Every row comes from one small tree of marks. Brackets hold a mark, then the marks that hang from it, in alphabetical order. Every link used is in the known rows. Which tree was each row made from?
In the rows, 128 means zero.
Known rows:
{B {M {Z E}}}: [133 132  94  85  80 155 107 144 120 114 165 104 168 110 134 172 143 125
 132 130 114 119 170 102]
{B {M {Z U}}}: [128 131  97  69  88 156 114 128 114 102 174 117 153  92 136 177 135 113
 120 175 125 106 176 109]
{E {Z M N U}}: [166 108 141  70  77 186 132 139 124  89 133 125 155  73 164 181 117 121
 111 148 125  73 130 152]
{M {Z E U X}}: [171 108  87  58  88 141 140 140 164 100 154 120 195  82 146 148 166 133
  98 110 126 103 158  79]
{E {Z M N X}}: [144 121 150  96  65 180 139 144 157  89 123 122 181  98 157 144 102 142
 101 131 121  86 101 135]
{B {M {Z E N U}}}: [178 129  91  51  95 166  97 131 157 110 164 109 162 105 141 194 147 109
 124 156 128  66 172 110]
{U Z}: [145  93 106  88  83 131 150 127  96 117 141 107 154  82 146 191 115 135
 108 101 123 124 133 118]
{U {Z E M N X}}: [180 119 117  75  74 156 136 150 185 119 130 119 179 110 136 189 131 133
 100 107 124  75 108 105]
{U {Z E M N}}: [185 114 114  74  79 163 128 146 140 126 134 111 157 104 136 216 125 124
 113 102 122  75 124 124]
{M Z}: [131 125 101  89  81 140 142 125  86 110 151 104 158  92 138 164 122 129
 110 114 121 120 155 111]
{N {Z E U X}}: [164  86 100  57  81 136 118 159 181  83 143 121 148  73 145 146 172 147
  94 103 123  93 156 102]
{A W X}: [114 104 110 102  70  99 160 117 113 138 176 119 133  59 109 117 109 151
  98 111  64 141 139 140]
{E {Z M N U X}}: [162 108 145  71  74 184 139 140 167  83 128 133 178  82 164 152 120 133
  97 151 128  70 114 135]
{E Z}: [130  87 131  99  74 156 146 137  90  98 126 108 171  68 168 153 113 146
 117 102 118 136 129 141]
{B M}: [ 96 121 117 112  59 143 117 133 108 102 149 110 154  96 127 167 120 119
 112 143 118 134 143 130]
{N {Z X}}: [116 106 117  93  69 133 127 149 149  84 141 113 139  89 136 131 133 150
  94 111 120 105 138 111]
{U {Z N}}: [169 105 110  79  85 136 141 115 117 117 134 104 147  94 152 207 105 129
 107 109 129  84 121 128]
{N {Z E M}}: [142 114 118  87  65 163 107 175 127  95 144 115 126  94 125 169 149 135
 113 103 109 103 159 123]
{A W}: [123 110 119  95  62 113 141 124 117 131 158 115 149  58 103 149 124 133
 102 107  91 141 125 136]
{N Z}: [121 105 114  92  72 138 119 144 101  91 144 105 117  81 136 160 131 140
 108 106 119 109 154 130]
{W A}: [ 97 109 118 103  71 134 142 110 119 118 133  99 142  67 147 159 130 152
  85 104 129 127 143 128]
{U {Z E N}}: [194  92 102  69  89 138 137 129 140 124 130 101 161  92 153 211 128 135
 114  84 128  85 125 119]
{U {Z E X}}: [163  86 100  79  79 124 150 142 162 117 132 111 190  88 146 168 142 150
 102  78 120 121 120  92]

Which tree is each row?
[154 107 119  81  61 153 137 158 174  92 141 141 186  79 128 154 165 124
  85 117 122 106 134 102]
{Z E M U X}
[197 116  92  51  92 147 134 130 189 103 145 116 187  94 151 163 153 129
  99 117 134  62 148  89]
{M {Z E N U X}}
[107 127 130  96  60 157 122 164 149  85 146 125 136  98 122 137 134 142
  93 132 116  96 139 114]
{N {Z M X}}
[146  80 125  76  77 151 152 136 147  84 129 128 186  58 174 135 135 148
  99 123 126 119 127 122]
{E {Z U X}}
[173 123  98  58  94 147 135 112 120 103 152 112 151  87 149 189 127 115
 102 143 136  68 158 117]
{M {Z N U}}
[136 117 121  87  60 158 115 177 168  89 142 122 150  98 124 139 155 146
 101 104 111  99 143 107]
{N {Z E M X}}
[114 112 148 103  59 175 148 155 131  88 130 127 187  84 151 126 114 148
 103 124 116 125 111 125]
{E {Z M X}}
[128 132  97  87  76 151 116 148 166 109 161 110 192 118 132 144 147 135
 119 129 112 115 153  84]
{B {M {Z E X}}}
[174  87 128  63  88 162 136 125 123  89 125 112 159  65 177 178 119 134
 110 127 132  83 130 150]
{E {Z N U}}
[178 117 120  73  65 161 130 149 197  94 134 135 180  91 132 167 152 117
  85 125 129  68 125 113]
{Z E M N U X}
[144  96 105  84  70 134 121 163 168  90 136 112 151  88 139 134 157 155
 100  84 114 106 143 105]
{N {Z E X}}
[131 118 124  72  69 157 122 160 161  77 152 139 136  79 125 144 149 134
  86 150 122  83 151 113]
{N {Z M U X}}
[146 120 146  93  68 183 131 142 112  94 125 113 159  92 158 170  99 130
 117 130 120  86 118 152]
{E {Z M N}}
[158 106 115  62  73 162 112 177 182  83 150 132 146  81 130 149 174 138
  93 124 118  84 156 104]
{N {Z E M U X}}
[186  97 104  67  74 136 136 132 197  96 127 123 185  80 148 163 152 125
  87 105 136  78 127 111]
{Z E N U X}
[151 101 135  89  73 156 146 128 158  90 115 112 184  88 173 138 105 152
 102 111 125  94 103 134]
{E {Z N X}}
[133 118 124 103  53 150 136 161 162  98 136 129 189  95 123 143 149 131
  90 100 115 120 124 105]
{Z E M X}
[133 151 105  84  84 162 107 121 122 111 160 101 150 122 135 180 109 114
 124 167 124  81 156 120]
{B {M {Z N}}}
[160 126 129  81  69 162 129 133 132  96 140 128 145  85 131 189 125 104
  93 151 132  72 134 140]
{Z M N U}
[169  83  98  57  85 142 111 155 134  90 147 113 129  65 143 174 170 137
 110 103 122  99 172 120]
{N {Z E U}}
[150 124  90  59  85 154 113 145 177 101 167 121 189 100 138 154 164 126
 115 152 121 101 168  82]
{B {M {Z E U X}}}
